What can hang from each mark
q_91: q_95 q_246 q_785
q_133: q_687
q_442: q_91
q_308: q_365
q_365: q_246 q_308
q_43: q_785
q_858: q_365
q_785: q_91
q_518: q_308 q_687
q_246: q_91 q_365
q_704: q_91
q_95: q_195

Every row comes from one small tree of marks. The marks that hang from a mark follow it in brackets, in the order of their numbers. Every link used is in the known rows. Which tree was each row made from?
Known rows
q_518{q_308{q_365{q_246{q_91{q_95}}}} q_687}: -80,416,-191,-257,191,1,86,-446,-145,314,-233,-329,183,538,-428,-154,-202,442,108,-34,-160,-356,-463
q_43{q_785{q_91{q_95{q_195} q_246{q_365}}}}: 176,271,212,-191,358,216,221,-267,126,-326,-371,203,456,346,-297,-71,387,-208,-425,-9,-132,-208,-59
q_442{q_91}: -78,134,-68,-178,142,145,94,-252,-8,-93,-107,79,243,360,-363,246,-170,114,-196,-157,6,-77,-286
q_785{q_91{q_95{q_195} q_246}}: 37,321,202,-263,229,187,279,-181,189,-211,-241,131,439,437,-177,16,178,-150,-354,-160,-79,-174,43
q_518{q_308{q_365} q_687}: 32,275,1,-47,242,52,-34,-452,-159,165,-188,-100,411,428,-406,-4,-383,449,-49,-22,-51,-190,-644
q_442{q_91{q_95{q_195} q_785}}: -145,261,165,-308,251,252,288,20,65,-203,-224,-158,83,477,-342,111,124,-130,-449,-220,-37,-98,61
q_133{q_687}: -76,108,-82,-108,183,120,-130,-378,-102,27,-47,77,359,278,-219,229,-252,114,-135,-160,70,-80,-429
q_91{q_95 q_785}: -148,109,79,-199,190,136,123,-209,-63,-182,-136,62,246,268,-334,157,40,-9,-289,-211,-28,-68,-81
q_308{q_365{q_246{q_91{q_95 q_785}}}}: -302,270,-104,-323,163,60,111,-371,-187,18,-235,-138,46,434,-454,-11,33,242,75,-47,-172,-250,-154
q_858{q_365}: -173,129,-11,-141,162,19,-82,-463,-70,-72,-51,275,270,327,-156,53,-275,232,24,30,-12,-93,-309
q_518{q_308{q_365{q_246{q_91}}} q_687}: -70,375,-215,-188,169,36,-34,-540,-183,305,-173,-224,220,462,-458,-54,-355,550,206,21,-166,-306,-654
q_704{q_91}: -90,82,-3,-210,86,109,144,-393,-134,-62,-86,251,315,343,-362,293,-149,180,-146,-131,-108,-148,-289
q_858{q_365{q_246{q_91{q_95 q_785}} q_308}}: -309,310,9,-272,222,-36,-155,-505,-185,-172,-203,-70,-75,492,-202,-258,-11,189,128,95,-237,-297,-115
q_43{q_785{q_91{q_95{q_195}}}}: -5,202,188,-292,347,161,457,-165,111,-133,-148,138,222,362,-327,-56,119,-5,-353,-184,-17,-206,-66
q_518{q_687}: 13,156,-83,-139,193,122,-39,-358,-39,30,-31,99,380,262,-312,179,-277,218,-173,-118,7,-49,-440
q_858{q_365{q_246{q_91}}}: -280,233,-230,-288,92,6,-85,-564,-102,62,-32,148,87,356,-214,2,-246,327,279,81,-132,-203,-316
q_43{q_785}: -57,35,-31,-140,228,129,90,-394,-42,-104,-43,291,313,150,-388,195,-143,162,-149,-108,8,-61,-377
q_518{q_308 q_687}: 82,212,-31,-65,187,109,-16,-384,-60,109,-82,-13,418,301,-346,115,-347,296,-159,-135,-22,-126,-581
q_308{q_365{q_246{q_91{q_95}}}}: -272,298,-235,-376,112,-46,123,-421,-127,155,-193,-58,136,472,-387,-38,-68,313,180,48,-118,-289,-241
q_442{q_91{q_246{q_365} q_785}}: 66,182,97,-23,201,307,-150,-310,-54,-413,-367,48,397,310,-405,265,184,-145,-367,-71,-158,-50,-200
q_91{q_95 q_246{q_365}}: 68,205,-27,-145,146,87,-93,-347,11,-233,-322,206,557,291,-247,115,200,-148,-256,62,-99,-113,-157
q_365{q_246{q_91{q_95{q_195}}} q_308}: -226,403,-121,-456,156,-64,60,-293,-2,-5,-182,-46,64,491,-223,-178,-3,115,50,194,-152,-312,-153
q_365{q_246 q_308}: -188,217,-153,-202,219,-70,-244,-517,-77,-48,-91,280,302,338,-277,-45,-230,282,109,235,-56,-182,-494
q_91{q_95}: -112,130,-56,-243,135,31,141,-247,-3,-46,-105,150,328,309,-276,134,-58,56,-190,-122,20,-111,-166

Write each row's tree
-321,387,-26,-428,207,90,204,-245,-93,24,-250,-198,12,498,-390,-76,76,163,19,44,-171,-263,-68 => q_308{q_365{q_246{q_91{q_95{q_195} q_785}}}}
144,387,253,-182,290,31,-23,-302,58,-374,-448,136,461,495,-175,-225,298,-166,-319,227,-187,-286,-103 => q_785{q_91{q_95{q_195} q_246{q_365{q_308}}}}
-50,263,145,-325,235,88,387,-124,108,-78,-147,106,272,422,-246,-21,54,3,-297,-124,-11,-199,-38 => q_785{q_91{q_95{q_195}}}
50,135,89,-17,173,219,-220,-402,-87,-376,-305,228,513,172,-336,249,148,-98,-264,30,-163,-17,-260 => q_91{q_246{q_365} q_785}
-145,148,20,-290,71,137,222,-214,-130,-160,-160,-104,75,284,-370,189,74,-2,-197,-279,-140,-144,-15 => q_246{q_91{q_95 q_785}}
-58,168,144,-129,179,231,18,-261,14,-311,-236,87,409,281,-264,196,163,-159,-350,-235,-94,-40,7 => q_91{q_95 q_246 q_785}
-224,240,-79,-233,149,33,-174,-482,-201,-165,-138,25,52,311,-374,23,-102,229,100,72,-212,-206,-340 => q_365{q_246{q_91{q_785}} q_308}
197,164,143,-82,320,182,126,-407,34,-324,-348,248,490,283,-355,-3,341,-137,-354,-92,-131,-201,-151 => q_43{q_785{q_91{q_95 q_246{q_365}}}}
-46,111,-38,-174,57,123,-22,-353,-226,-221,-229,31,170,167,-449,242,63,56,-108,-5,-203,-124,-275 => q_246{q_91{q_785} q_365}
-300,277,-17,-209,200,-2,-276,-599,-229,-184,-145,37,-42,416,-227,-153,-165,298,223,153,-240,-240,-299 => q_858{q_365{q_246{q_91{q_785}} q_308}}
86,259,52,-106,194,-29,-270,-429,-53,-341,-397,181,521,381,-204,-67,186,-110,-214,237,-158,-195,-231 => q_91{q_95 q_246{q_365{q_308}}}
-32,287,151,-320,135,216,253,-217,67,-177,-260,115,408,498,-201,163,161,-145,-366,-130,-163,-182,59 => q_704{q_91{q_95{q_195} q_246}}
133,328,170,-226,243,143,154,-228,135,-264,-367,167,505,407,-215,-32,311,-198,-360,54,-133,-205,-37 => q_785{q_91{q_95{q_195} q_246{q_365}}}
-264,298,-154,-250,149,-102,-257,-638,-166,-39,-112,124,48,449,-166,-181,-265,360,322,247,-191,-287,-383 => q_858{q_365{q_246{q_91} q_308}}
-42,213,65,-208,134,-25,-78,-337,-249,-325,-366,-103,100,340,-369,-54,192,-16,-156,100,-245,-261,-156 => q_246{q_91{q_95 q_785} q_365{q_308}}
-192,261,-216,-290,102,-68,-149,-521,-139,-29,-101,107,135,343,-311,-2,-195,297,208,165,-159,-254,-430 => q_365{q_246{q_91} q_308}
7,281,184,-190,228,223,-12,-172,48,-353,-377,68,437,325,-253,81,342,-284,-420,61,-149,-86,9 => q_91{q_95{q_195} q_246{q_365} q_785}
-253,386,19,-411,202,36,42,-240,-62,-143,-218,-136,-22,456,-287,-144,90,46,-51,103,-208,-268,-77 => q_365{q_246{q_91{q_95{q_195} q_785}} q_308}
-54,150,-20,-248,81,92,95,-259,-185,-212,-287,-71,139,250,-414,138,209,-44,-203,-70,-187,-175,-94 => q_246{q_91{q_95 q_785} q_365}
-236,279,-54,-311,173,3,-48,-385,-159,-151,-195,-81,20,395,-341,-77,56,120,8,6,-207,-261,-161 => q_365{q_246{q_91{q_95 q_785}} q_308}
-238,176,-156,-275,93,142,2,-394,-134,-53,-60,50,88,222,-421,212,-85,196,65,-93,-154,-134,-274 => q_365{q_246{q_91{q_785}}}
-82,276,219,-239,218,271,110,-125,108,-308,-248,37,375,350,-207,134,198,-232,-408,-146,-96,-49,92 => q_91{q_95{q_195} q_246 q_785}
-65,317,136,-317,167,8,15,-191,-159,-318,-384,-152,59,402,-321,-118,237,-86,-223,193,-249,-270,-69 => q_246{q_91{q_95{q_195} q_785} q_365{q_308}}
-4,232,14,-183,159,215,109,-213,109,-217,-261,-4,377,460,-262,185,102,-140,-354,-248,-51,-104,-26 => q_442{q_91{q_95 q_246}}
167,248,160,-9,232,22,-235,-535,-74,-398,-370,301,539,351,-256,-56,107,14,-162,191,-192,-225,-376 => q_785{q_91{q_246{q_365{q_308}}}}
1,194,-93,-186,61,-93,-182,-471,-233,-201,-266,89,218,289,-345,19,-53,150,39,256,-201,-241,-425 => q_246{q_91 q_365{q_308}}
-287,240,-119,-258,145,85,-6,-471,-229,4,-173,-35,87,348,-478,96,-123,345,169,13,-175,-202,-334 => q_308{q_365{q_246{q_91{q_785}}}}
-256,266,-258,-305,85,-15,4,-511,-169,137,-135,47,168,385,-419,65,-216,410,278,107,-134,-241,-424 => q_308{q_365{q_246{q_91}}}
